Known rows, with every way that one mark hangs from another
{zime gagegu {zore {gamek mefus} sufogof}}: [-8.6,-17.8,2.0,-3.5,6.4,-2.7,33.2,2.6,-2.9,-13.8,5.8,-17.6,3.5,-7.0,2.3,-0.3,-1.9,-1.0,-2.1,-13.5,2.4]
{toze {vanu {zore sufogof}}}: [-17.5,21.4,-9.6,7.3,5.4,9.8,-22.8,-8.7,-0.9,10.2,5.5,-1.1,1.2,6.6,5.0,2.8,7.6,-6.7,-4.6,21.6,-6.6]
{zime gagegu {zore gamek sufogof}}: [21.9,-5.5,-3.8,-5.6,1.7,2.3,29.1,-3.0,-2.3,-4.2,12.5,-6.4,3.0,-5.9,1.4,0.5,2.0,4.0,3.0,-13.2,2.7]
{toze vanu}: [-18.0,7.1,-4.1,5.2,0.0,8.2,-22.7,-3.0,-2.8,15.1,7.5,-5.1,-5.3,17.4,4.4,-3.2,-1.9,-3.0,-3.3,19.0,-0.8]
{zore gamek {sufogof seta} {zime gagegu}}: [21.7,0.8,4.0,-9.3,4.4,-1.5,10.1,-5.9,2.6,-4.9,-20.3,6.4,7.0,-4.8,-18.2,-5.1,-2.5,3.0,1.0,-16.3,2.6]
{gagegu {zime {zore gamek {sufogof seta}}}}: [24.7,-11.7,-2.2,-5.0,9.3,-4.6,18.2,-5.3,1.6,-3.7,-10.3,-10.3,9.5,-16.4,-4.8,4.3,-3.7,8.6,-6.8,-14.1,1.6]
{sufogof seta {zore zime}}: [6.1,0.3,3.0,-2.0,-5.3,-3.0,-23.3,1.0,3.3,0.1,-9.2,20.6,-3.4,2.1,0.3,1.3,-7.6,6.2,4.4,3.4,2.3]
{zore {gamek mefus} sufogof {zime gagegu}}: [0.6,-3.0,6.9,-4.7,-1.1,3.4,31.0,8.1,-0.5,-12.2,-3.7,-6.2,2.8,-1.2,-7.1,-6.7,0.7,-2.5,3.7,-16.2,0.4]
{zore {gamek mefus} sufogof zime}: [-1.8,2.9,3.3,3.8,-2.9,-4.9,33.0,6.9,-0.7,-11.0,-0.1,-8.9,5.3,-2.4,-2.5,-9.1,-5.1,-3.0,-1.5,-5.0,-1.1]
{sufogof seta {zore {zime gagegu}}}: [5.9,-5.0,6.4,-10.2,-4.3,4.1,-23.5,1.8,1.6,-1.4,-13.4,23.8,-5.5,2.7,-5.3,4.2,0.1,6.0,9.2,-8.7,3.0]
{gagegu {zime zore}}: [21.5,-9.0,-3.9,-2.4,-1.8,11.7,0.0,8.4,-4.9,4.4,2.9,-1.7,-3.3,3.9,13.8,6.9,0.3,6.3,0.7,-3.8,0.1]
{sufogof seta {zore {gamek mefus}}}: [-38.0,-17.2,8.6,5.6,0.5,-15.8,8.1,2.9,-1.0,-7.1,0.5,-8.6,-1.4,-3.2,-2.6,-1.1,-9.1,-0.8,-7.7,9.1,2.9]
{seta {sufogof zore}}: [0.4,-1.7,3.5,2.9,-8.8,4.9,-20.0,3.8,1.9,2.6,15.2,15.0,-2.5,-1.6,6.2,-3.5,-15.0,9.2,-1.9,12.3,4.4]
{seta sufogof}: [0.2,-5.2,1.8,4.5,-1.9,8.9,-21.4,1.7,0.1,6.6,-5.2,7.7,6.0,3.6,0.2,-9.5,-16.3,5.4,-9.6,11.0,3.6]
{gagegu zime}: [8.2,2.9,-1.7,0.4,-6.0,18.3,1.9,8.2,-7.1,9.9,0.7,0.5,-2.8,13.4,6.7,0.9,-2.6,4.0,-2.8,4.5,-1.2]
{toze {vanu {zore gamek sufogof}}}: [-9.6,22.1,-7.2,7.7,1.8,0.5,1.2,-8.9,0.3,7.6,20.5,-11.3,-0.9,1.6,2.7,1.1,12.2,-8.4,-4.0,15.8,-8.1]
{vanu toze {zore {gamek mefus} {sufogof seta}}}: [-59.5,-10.8,-3.7,11.0,15.5,-15.6,-12.7,-7.2,1.8,-0.6,-27.3,-17.1,8.1,-4.4,-5.0,1.9,-1.4,-10.1,-13.3,11.0,0.9]
{vanu toze {zore gamek sufogof zime}}: [3.1,15.4,-9.0,6.1,-3.5,-5.2,-6.3,-0.6,3.6,5.6,3.6,-0.3,-1.1,0.2,3.6,1.2,10.7,-6.0,6.2,2.3,-1.3]
{zime gagegu zore}: [9.7,-11.7,-3.4,-4.9,0.8,10.4,-5.0,2.7,-5.2,3.3,1.3,4.9,-4.3,8.5,10.5,3.1,0.8,3.5,2.7,-5.5,2.4]
{mefus gamek}: [-22.3,-3.5,3.6,7.1,-4.0,10.0,0.6,5.6,-10.7,11.6,2.9,-10.1,0.9,7.7,7.1,-1.8,-18.9,-3.5,-10.5,15.4,0.0]

Rows
[-13.8,-21.1,3.4,6.4,1.8,-10.3,26.8,5.8,-3.1,-5.7,7.4,-18.9,-0.5,-0.7,8.5,-2.2,-2.1,-3.6,-5.9,0.1,1.0] => {zime {zore {gamek mefus}}}
[-8.9,-5.0,2.8,2.5,-4.1,-11.8,-1.1,-4.8,-0.4,3.8,9.1,0.5,-1.5,-2.3,-1.4,-0.3,-7.2,3.7,-5.4,8.6,2.9] => {sufogof seta {zore gamek}}
[-5.7,-6.9,12.3,-5.3,-11.5,-1.3,20.3,17.1,0.3,-11.4,19.9,2.0,-13.2,0.8,1.2,0.5,8.1,-0.5,13.1,-11.3,0.4] => {sufogof {zore {gamek mefus} {zime gagegu}}}
[-15.4,-16.3,14.6,-7.9,-2.6,-9.1,2.6,8.8,3.8,-13.5,-6.8,3.9,-6.3,-4.5,-8.1,2.0,2.7,0.8,6.1,-13.4,2.4] => {sufogof seta {zore {gamek mefus} {zime gagegu}}}
[-18.8,-27.2,4.1,-4.6,17.3,-11.0,23.6,-4.6,0.6,-15.4,-21.5,-14.3,11.4,-12.9,-9.2,1.3,-6.8,1.2,-8.6,-15.5,3.7] => {zime gagegu {zore {gamek mefus} {sufogof seta}}}
[1.7,15.8,-0.5,1.6,7.5,-9.8,-19.4,-12.0,7.9,1.6,-14.4,0.4,4.4,-8.4,-11.5,2.0,12.8,-6.6,-0.9,5.4,-6.3] => {toze {vanu {zore gamek {sufogof seta} zime}}}
[10.5,16.9,0.5,5.4,-6.7,-1.8,-15.0,0.5,3.5,8.2,15.0,0.1,-9.5,4.7,2.1,2.3,22.6,-10.1,8.2,8.4,-8.2] => {toze {vanu {zore gamek zime}}}
[13.7,25.3,-3.8,4.0,-1.1,-1.8,-4.5,-4.4,4.6,2.8,13.7,-2.2,-1.9,-2.6,-1.0,0.9,17.9,-7.9,5.8,5.2,-7.9] => {toze {vanu {zore gamek sufogof zime}}}
[14.7,-12.2,-5.5,-5.7,10.5,5.1,-4.4,-5.1,0.7,-1.9,-24.6,-0.4,10.7,-9.6,-0.5,5.7,-9.9,9.7,-7.8,-8.1,2.6] => {gagegu {zime {zore {sufogof seta}}}}
[25.5,10.1,3.1,0.8,-17.1,-5.0,13.1,9.0,0.8,0.2,31.5,9.6,-10.9,2.6,5.9,-1.5,2.2,3.0,11.0,-0.4,0.1] => {sufogof {zore gamek zime}}
[5.9,25.8,-7.4,3.1,1.1,7.6,-26.5,-5.2,3.2,4.6,1.3,7.7,-1.4,4.5,3.5,1.7,12.3,-6.3,5.3,11.2,-7.6] => {toze {vanu {zore sufogof zime}}}
[-3.4,-0.8,-2.6,3.8,7.4,-7.2,13.0,-12.4,-1.6,2.6,-13.4,-6.4,12.4,-4.0,-11.9,-6.9,-14.6,2.9,-14.8,5.4,2.1] => {zore gamek {sufogof seta}}
[-26.7,10.4,-14.0,9.4,4.9,5.9,-28.0,-5.4,-2.9,12.7,-3.8,0.1,1.9,10.6,10.5,3.8,0.1,-5.7,-4.3,19.1,-0.3] => {vanu toze {zore sufogof}}
[15.7,-4.7,9.7,-10.7,-7.6,-5.5,-2.6,3.3,4.1,-3.0,1.6,13.3,-8.9,-2.0,-8.7,2.3,3.3,5.6,9.8,-12.7,2.5] => {sufogof seta {zore gamek {zime gagegu}}}
[1.0,10.3,-5.6,-3.0,-1.7,3.2,-8.1,0.1,2.6,4.3,1.6,2.6,-4.2,2.7,-0.9,4.4,18.2,-6.1,11.2,-7.8,-0.5] => {vanu toze {zore gamek sufogof {zime gagegu}}}
[12.2,-3.7,-7.5,-6.6,5.3,11.1,7.1,-2.1,-3.1,-2.4,0.7,3.0,4.9,0.8,5.3,2.6,-5.8,4.8,1.7,-8.8,3.0] => {zime gagegu {zore sufogof}}
[23.1,12.3,-1.4,-7.8,-2.2,16.5,3.6,1.9,-2.1,-1.5,-8.0,14.2,1.8,7.6,-2.4,-4.4,-2.2,4.3,7.3,-10.3,0.3] => {zore sufogof {zime gagegu}}
[14.4,-0.3,5.9,-1.5,-7.3,-12.9,-3.3,0.8,3.7,-2.3,2.2,10.7,-4.4,-4.3,-5.6,-0.4,-0.9,4.0,4.2,-1.2,1.8] => {sufogof seta {zore gamek zime}}
